Each row was made from one walk, in order. Every step used is in the known rows, and no mark comes twice. Write each row's walk.
Known rows
nizupet totun kove: [-23  29  -5  -9   7 -35 -28   4 -36 -16   6   6  62 -20   4  14 -54  10
 -13 -34  18 -21   6 -27  28]
vuru maved nopir botevi: [  2   9 -31  24   8  25  -8  51  26 -17 -11   9 -23 -12  29  12   9   7
  -6  -1 -39   6 -24  19 -44]
zizar totun: [  1 -13 -19 -20 -18  -4  -6 -24  17  -7 -13   7   7  -3  18 -19   6  35
 -31  19   0   7   5 -10  18]
lepo botevi nopir maved vuru: [ -1 -15 -16  -9 -37  39 -13  31  24  16  21  29  -6  10  -2 -23   7 -36
  16  37   0 -15  19 -11 -39]
lepo botevi nizupet totun kove: [-13  22  17 -11  -5 -16 -55   5 -21  -4  -2  28  65 -18  -9  14 -41  -3
  -6 -42  23 -44   9 -19  28]
nopir maved: [-23 -24 -33  -8  -6  -6   6  17  10 -30   3  15  -1 -22  19   8 -21 -19
 -14  19 -31  -9  10 -10  -7]
lepo botevi: [ -1 -29  28   7  -1  34  -3  10   9   8 -23  21  -7  -1  -8   1  15 -19
  18   2 -12   2  14  30 -24]
lepo botevi nopir maved: [  1 -35 -18  -1 -23  22 -11  17  27 -13 -15  28  16  -4  25   2  -8 -34
  22  20 -45 -28  -1 -14 -22]
nizupet botevi lepo: [ 45   5 -15   9 -10 -10 -24  32  27 -47 -12 -17  88  16  12  19 -12 -20
   1   8  17 -46  16  38 -24]
maved nopir botevi nizupet totun zizar: [ -7  23  -7  -2  -6  36 -53  -2 -21  31  31  24  31  -7  10  23  -8  -1
   8 -25  14 -18  26  -9  -2]
lepo botevi nizupet totun: [-12  10  37 -17 -10  21 -32  -7  23  -4  -8  29  47   6 -28   2  -8 -24
  10 -17  26 -77  14 -13  -7]
botevi nopir maved: [  2 -20 -33  -5 -22   5 -10  12  21 -17  -3  18  19  -4  28   2 -16 -25
  13  20 -40 -29  -8 -29 -11]
nago kove totun nizupet: [-12 -23  59  -5 -35  -6 -29 -35 -21  32  -2   4 -26 -18  -1 -56  11  19
   0 -11  10  26  20  26  18]
kove nago nopir: [ 14 -28  13 -41 -13  24  -6 -17 -14 -19  10  24  -9  34  -1 -17  16  20
   2  -2  -9  -4   0  -2 -48]
nizupet totun kove nago nopir: [  3 -14  11 -44  -9   7 -19 -15 -30 -26  13  27  21  24   0 -11 -10  25
  -4 -18   1 -14   2 -15 -34]
maved nopir botevi nizupet: [ 36  -3   1  -1 -25  31 -69  30  24   9   0  47 -17  -7   0   2  21  -5
   7 -21  -7 -45 -15  12  -3]
nizupet botevi nopir maved vuru: [  6  -7 -29  -5 -32  29  -7  33  17   4  30  16  16   9   1 -19  -2 -32
  12  38   8 -22  22 -17 -38]
vuru maved: [-35  40  -2  24  18   0  29  -4  40  -9 -14 -30  34   3  -5  16   6   1
 -25  12   2   3 -14 -11 -36]
zizar totun nizupet: [  7 -14  27  -6 -37   0 -36 -32  -8  23  -7  11 -10 -35  17 -38  21  38
 -26  10  -3  22  13  19  43]
kove totun: [-35  -1  16   0 -17  -8  20 -26  18   7  -5  -9 -18  18   4 -30  28   6
  10   8  14   6  12 -20 -25]
botevi lepo: [ 32  11 -10  -3 -18 -12 -35  21  36 -29 -15  -4  48  19  11  11   1 -16
  -5   6   8 -35  -4  28  -9]
vuru maved nopir botevi nizupet totun: [-16  32   8  -7  -4  18 -32  11  37 -18  -3  20  42   0 -13   9 -10 -12
  -4 -17  12 -75  -6 -20 -20]
nago nopir botevi: [ 38 -17 -28 -28  24  12 -35  35   3 -52  -4  14 -36  -1  32 -23 -13  15
 -13 -18 -34  -4  -2  38  -7]
nizupet botevi: [ 18  -8  -8  16  11   5  14  14 -10 -25   3 -17  57  -3   0  12 -19  -5
   8   5  13 -15  28  12 -21]
kove nago nopir botevi: [ 30 -21  -8 -18   9  18 -24  35  -4 -46   0  19 -32   3  23 -21   3  31
  -8 -14 -31   5  -4  27 -32]

Write each row's walk
[ 24 -10  21  23  -7   7  -8   2 -25  -7   4 -13  46 -26   4  -6  -7   4
   5   1  11  -4  34  32   0]  totun nizupet botevi
[-22  -7   6  -5  -8  10 -19 -31 -39  43  24  -4   0   9   8 -14  -6  15
   9 -20  19  46  39   2  -3]  nago kove totun zizar
[ 45  11 -24   3  -5 -12 -48  54  40 -51 -18  -4  30   5  28   6  -6  -3
 -12  -3  -9 -29  -6  48  -8]  nopir botevi lepo
[  8 -12 -22  -9 -46  29 -19  19  17  11  25  21  14  -3   8 -34   5 -15
  -1  44   7 -14  29 -11 -23]  zizar totun nizupet botevi nopir maved vuru
[-27  12 -19  22 -13  36  18   4  26  22  -5  10   4  11   7  29  25 -18
   5  15 -21  -2 -28 -15 -65]  vuru maved nopir
[-12 -21 -30 -39 -35  19 -17  17  -3  -7  35  37  -9   5   4 -29  -3   2
 -24  33   7   2  29 -17 -34]  zizar totun kove nago nopir maved vuru
[ 37   5  10  -2 -12  14 -68  26  27  -6  -3  33  -7 -11  -5  -7  12   4
  -4 -24   2 -43  -8  15  15]  nopir botevi nizupet
[-31  23  30  22 -32   4 -15  18 -11   6   9  24  51  -7 -13  20   6  40
   0 -17   7 -10 -12 -41 -52]  vuru maved nopir botevi nizupet totun kove nago
[ -3  24  14 -17  -1   5 -43  10  23 -24   0  19  37  -4 -13  -3 -20  -5
  -3 -23  20 -74   5 -13   5]  nopir botevi nizupet totun
[-25  14  44   9 -35  -9 -17   0 -26  11  15  24  55  -3 -24  13   0  39
   4 -21  23 -13   0 -43 -26]  botevi nizupet totun kove nago
[ 49  -1  -3   6 -28  -9 -41  16  24 -35 -15 -12  83  -1  20   0  -2  -2
 -13  13  16 -36  22  46  -3]  zizar totun nizupet botevi lepo
[-24   5  53  11 -35   2 -18   4 -23  13   6  31  53  -4 -27  13   5  33
  11 -20  19 -13   5 -33 -34]  lepo botevi nizupet totun kove nago
[-32  12  35  11 -27 -14   2   4 -33   4  14  13  51  -4 -17  13  -6  43
   3 -15  16   4   2 -43 -31]  nizupet totun kove nago
[  6 -11  29  23 -15   4   0 -10 -15  -3   1 -17  38 -17   5 -21   6   6
  10   6  19  -2  40  21 -12]  kove totun nizupet botevi
[  4 -39 -12  -3 -29   3 -14   3   6 -18  -4  12  38 -10  25 -18 -25 -19
  18  14 -28 -25  14 -11 -16]  nago kove totun nizupet botevi nopir maved
[ 43  -5  13 -21 -17  14 -81  21   5 -16   3  47   0  -2  -1 -11   7  18
  -7 -35   1 -42  -7  10   4]  totun kove nago nopir botevi nizupet
[-18  39  -6  -1  -2 -16 -52  18 -10 -11   1  22  63 -21   3  22 -40   6
 -16 -39  13 -43  -8 -26  10]  vuru maved nopir botevi nizupet totun kove
[  4  23  -4 -29   5 -23 -69  12 -24 -27   6  27  53 -15   7   5 -50   9
 -16 -48  15 -49   3 -16  32]  nago nopir botevi nizupet totun kove
[ 11 -13  18 -47 -16  12 -37 -17 -23 -20  13  38  25  25  -7 -12  -5  21
  -4 -23   7 -32   1 -17 -29]  botevi nizupet totun kove nago nopir
[-13 -43 -34 -43 -19  -1 -11  -1  -8 -46   7  36   7  -7  28  -6 -21  13
 -28  15 -36  -6  12 -18 -22]  zizar totun kove nago nopir maved
[ -3   5 -23 -13 -11 -35 -37  -6 -28  -6  -5  14  37 -25  24  -1 -30  41
 -35 -17   6  14   3 -18  45]  zizar totun kove
[ 51  -9   9  14 -35  19 -30 -13   7  11 -12  -2  64   6  22 -20   7   5
  32   8  -3 -28  -2  -8   1]  zizar totun nizupet botevi nopir
[-17  15  37  12 -30  -9 -24  16 -24   0  12  25  47 -10 -16   9  -3  47
   1 -25  15 -11  -1 -34 -25]  nopir botevi nizupet totun kove nago
[ 11 -23  28 -45 -18  23 -38 -15 -21 -18   5  44  22  24  -9 -11   0  15
   2 -23   4 -31   6  -7 -36]  lepo botevi nizupet totun kove nago nopir
[ -5  31   1 -10   1 -28 -61  18 -23 -17   4  21  59 -25   2  12 -50  12
 -14 -46  19 -43   4 -20  36]  nopir botevi nizupet totun kove
[-12  18  13  -5  -5  35 -45 -16 -20  36  22  20  45  -3  -7  20  -7  -8
  11 -24  26 -18  38  -8   3]  lepo botevi nizupet totun zizar
[-18   9  32  13 -39   3 -24  19 -24  10  13  35  39  -7 -12  16   5  39
   7 -23   6 -11  -8 -36 -39]  maved nopir botevi nizupet totun kove nago
